Every row comes from one small tree of marks. The marks that hang from a mark follow it in brackets, in alphabetical order. Every link used is in the known rows. Which tree was each row made from?
Known rows
sodi(gapuv): [ 0.19  4.49 -0.10 -0.79  0.01  2.09 -2.41 -0.36 -1.89  0.61 -1.51 -1.71
 -1.09 -1.86 -4.28  1.56  0.50  0.99  0.12  0.44]
savik(delaf totok(menit(kareber) pofa sodi(gapuv))): [ 2.85 -3.55 -1.16  5.64  1.50 -0.90 -0.49 -1.03 -2.54  0.89 -1.27  1.45
  0.56  0.11  6.89 -2.12 -0.11 -0.38 -1.73  1.15]
kareber(menit): [-0.12  4.54  0.94 -0.19 -2.25  2.00  1.79  0.29 -0.72 -3.03 -2.76 -1.02
  1.43  2.05 -4.24  2.27  1.47  1.10  0.49  0.41]
savik(delaf totok(pofa sodi)): [-2.31 -2.17 -2.47  0.27  1.94 -0.26  0.12 -3.96 -3.71 -1.97 -6.41 -0.86
 -0.35  0.70 -0.49  2.67  0.32  1.41  0.22 -0.63]
menit(kareber): [-1.97  2.33 -2.97  0.45 -0.39 -0.35  1.05  0.73  3.21  0.95 -0.30  0.44
  0.56  1.61 -3.94  2.29  3.49 -0.33  1.37 -1.20]
gapuv(sodi(totok(menit savik))): [-2.58  1.86  1.00 -1.34 -2.95  1.19 -1.23 -0.23  3.79 -2.32  3.76  0.89
 -0.12 -1.39 -2.35 -0.09 -1.99 -0.92 -0.37 -0.40]
savik(delaf totok(menit pofa sodi)): [ 0.64 -2.46  0.55 -0.13  1.59 -0.51  1.22 -1.88 -3.49 -1.97 -3.90  0.77
  0.36  0.35  1.34  0.30 -0.25  1.50  0.10 -0.30]
totok(menit(kareber) pofa savik(delaf) sodi(gapuv)): [ 1.91 -1.07  1.78  3.72 -0.17 -1.76  0.92  2.02 -0.58  2.52  1.64  3.65
  1.26  1.02  7.00 -4.26 -0.38 -1.01 -1.17 -0.53]
delaf(savik(totok(menit(kareber) pofa sodi(gapuv)))): [ 3.03 -2.07 -1.49  4.00  2.06 -0.47 -0.03 -0.52 -0.96  1.36  1.10  2.24
 -0.24  0.80  5.69 -3.91 -0.56 -2.47 -0.69  3.09]
delaf(savik(totok(menit sodi))): [ 2.68  1.30 -1.81 -1.67  1.48 -0.13  2.35 -0.78 -2.62  0.00 -0.23  0.76
 -0.18  1.03  0.53 -1.11 -0.34 -0.50  0.03  2.32]
totok(menit sodi(gapuv)): [ 4.98  2.67  2.37  0.72 -2.92  1.74  0.26  1.27 -3.41  0.30  2.02  1.81
  0.91 -2.00 -0.82 -2.37 -0.83  1.43  0.84  0.88]
savik(delaf totok(menit sodi)): [ 2.77  0.29 -1.01 -0.32  0.92 -0.93  1.83 -1.52 -4.10 -0.32 -2.55 -0.41
  0.52  0.84  1.74  0.19  0.03  1.88 -0.66  0.14]
savik(totok): [-2.19  1.61 -3.55 -2.85  1.35  0.19 -1.09 -3.35 -1.30 -0.66 -4.33 -2.39
 -0.40 -0.57 -4.45  4.52  1.24 -0.31 -0.46 -0.14]
pofa(totok): [-2.22  0.31 -1.21 -4.03 -0.26 -0.33 -0.83 -0.54 -0.46 -1.57 -0.36 -3.28
 -0.17 -0.64 -6.92  3.41  1.22  0.50  0.46 -1.69]
delaf(savik(totok(menit))): [ 0.66  2.75 -1.05 -3.48  3.90 -0.06  0.95 -0.51 -0.89  0.49 -1.66 -1.02
 -1.49  0.94 -1.24  0.37  0.14 -0.84 -0.89  2.06]
pofa(totok(sodi)): [ 0.04 -1.35 -1.56 -1.81 -2.44 -0.19 -0.14 -0.78 -1.94 -1.94  0.95 -1.57
  1.17 -0.81 -5.15  1.47  0.99  0.58  1.56 -1.35]
sodi(totok): [-2.31  0.83 -0.78 -2.31 -1.43  2.22 -0.88 -0.16  2.38 -0.83 -1.08 -3.04
 -1.17 -1.23 -6.98  3.97  0.96  1.62  2.53 -0.76]
gapuv(sodi(totok)): [-4.09  1.86 -1.70  0.57 -2.17  3.23 -2.46 -1.75  3.49 -3.42  0.84 -1.62
 -2.02 -1.28 -6.71  2.76 -0.28  0.78  1.57  0.13]
savik(delaf totok(menit(kareber) pofa sodi)): [ 0.69 -4.31 -1.61  2.91  1.45 -2.30  2.00 -1.24 -0.68 -0.48 -2.22  2.48
  1.33  2.26  4.36 -0.51  1.61 -0.01  0.00 -0.30]

Write each row's tree
[-2.17 -0.37  1.37  0.29 -0.72  3.36 -3.41 -0.57  1.16 -0.46 -1.32 -3.03
 -2.13 -3.16 -4.62  2.56 -0.47  1.70  1.42  0.56]	sodi(gapuv totok(pofa))
[-3.29 -2.52 -0.07  3.51 -2.45  1.17 -0.69  0.50  7.20 -3.60  3.90  1.71
 -0.57  0.28 -2.22 -0.25  0.34 -0.86  1.55 -0.27]	gapuv(sodi(totok(menit(kareber) pofa)))
[ 4.04 -1.81 -0.08  3.01 -0.32 -2.70 -0.57  2.29 -2.09  2.91  4.67  0.73
  1.59  0.58  7.59 -4.12 -0.85 -1.82 -3.01 -0.67]	pofa(totok(menit(kareber) savik(delaf) sodi(gapuv)))
[-0.98  2.25  0.40 -0.41  1.53  1.72 -3.18  0.36 -0.72  3.01 -1.26 -3.80
 -1.87 -1.35  1.00  1.22 -1.82  0.99 -1.64 -0.11]	sodi(gapuv totok(savik(delaf)))
[ 0.82 -2.09  1.21  3.18 -1.19  1.05 -0.95  2.19  4.01  1.11  2.84 -0.14
 -0.85 -2.03  0.21 -0.78  0.39 -0.14  1.13  0.37]	sodi(gapuv totok(menit(kareber) pofa))
[-0.22 -2.01  1.11  1.29 -0.29 -2.98  3.69  1.71  1.45  0.98  0.74  4.62
  2.51  2.68  4.63 -2.46  1.32 -0.47  0.47 -1.91]	totok(menit(kareber) pofa savik(delaf) sodi)
[ 1.62  2.36  2.23 -1.92 -0.96 -1.31  3.24  1.87 -2.34  1.04  0.19  2.05
  1.75  1.47  2.04 -1.82 -0.03  1.25  0.12 -1.31]	totok(menit savik(delaf) sodi)
[ 3.92 -0.18  2.32 -0.29 -0.53 -1.51 -1.16  1.51 -5.19  1.38  2.63 -0.98
  1.02 -0.98  4.24 -3.20 -2.77 -0.45 -2.97 -0.60]	pofa(totok(menit savik(delaf) sodi(gapuv)))
[-3.91 -1.91  0.43  3.13 -0.08 -0.57 -0.52  0.83  6.03 -1.29  2.53  1.98
 -0.42  1.64  3.03 -1.11 -0.37 -1.01 -0.87 -0.87]	gapuv(sodi(totok(menit(kareber) pofa savik(delaf))))
[-5.49 -1.64  0.44 -4.03 -0.94  0.60 -0.94 -0.75  3.59 -0.33 -1.04 -1.15
 -0.45 -0.91 -4.72  3.45 -0.09 -0.51  2.31 -1.32]	sodi(totok(pofa savik))
[-2.40 -2.62  1.20  0.31  0.77 -1.78  1.37  2.48  5.27  1.78  0.75  0.57
  0.05  2.02  3.12 -0.05  0.51 -0.51  0.78 -1.45]	sodi(totok(menit(kareber) pofa savik(delaf)))
[ 1.65  1.97  2.84 -1.72 -1.82  1.08 -2.11  1.46  0.74  2.61  3.22 -1.42
 -0.27 -3.19  0.30 -0.32 -2.12 -0.69 -0.37  0.77]	sodi(gapuv totok(menit savik))
[-1.54 -1.39  0.20 -2.95  1.14 -0.77  0.18 -2.36 -0.44 -2.47 -2.96 -0.16
 -0.14 -0.94 -2.99  2.92  0.35 -0.44  0.25 -0.02]	savik(totok(menit pofa))
[ 0.52 -1.38 -0.54 -1.67  1.85  0.30  2.33 -1.52 -1.78 -1.40 -1.29  1.40
 -0.36  0.90  0.06 -0.86 -0.34 -0.70  1.07  2.13]	delaf(savik(totok(menit pofa sodi)))
[-0.38 -1.96  2.01  2.69  1.19 -0.44 -1.31  2.30  3.06  3.09  1.71 -0.21
 -0.77  0.36  5.52 -1.53 -0.84 -0.59 -1.41  0.01]	sodi(gapuv totok(menit(kareber) pofa savik(delaf)))
[ 4.74  2.23 -0.75  0.71  1.89  1.19 -0.27 -0.74 -4.56  1.63  0.20  0.01
 -0.96 -0.93  3.19 -2.95 -1.91 -0.96 -1.37  3.74]	delaf(savik(totok(menit sodi(gapuv))))
[ 0.00  3.79  2.27 -3.92  1.36 -1.61  1.98  1.95 -0.87  1.59 -1.15  0.24
  0.20  1.45  0.55  0.00  0.46  1.14 -0.90 -1.26]	totok(menit savik(delaf))
[ 0.91 -1.70 -0.90 -1.10 -0.80 -2.32  0.67  2.28  2.59  0.16  3.56 -0.29
  0.96  0.66 -1.93  0.27  2.05 -1.32  0.27 -1.59]	pofa(totok(menit(kareber)))
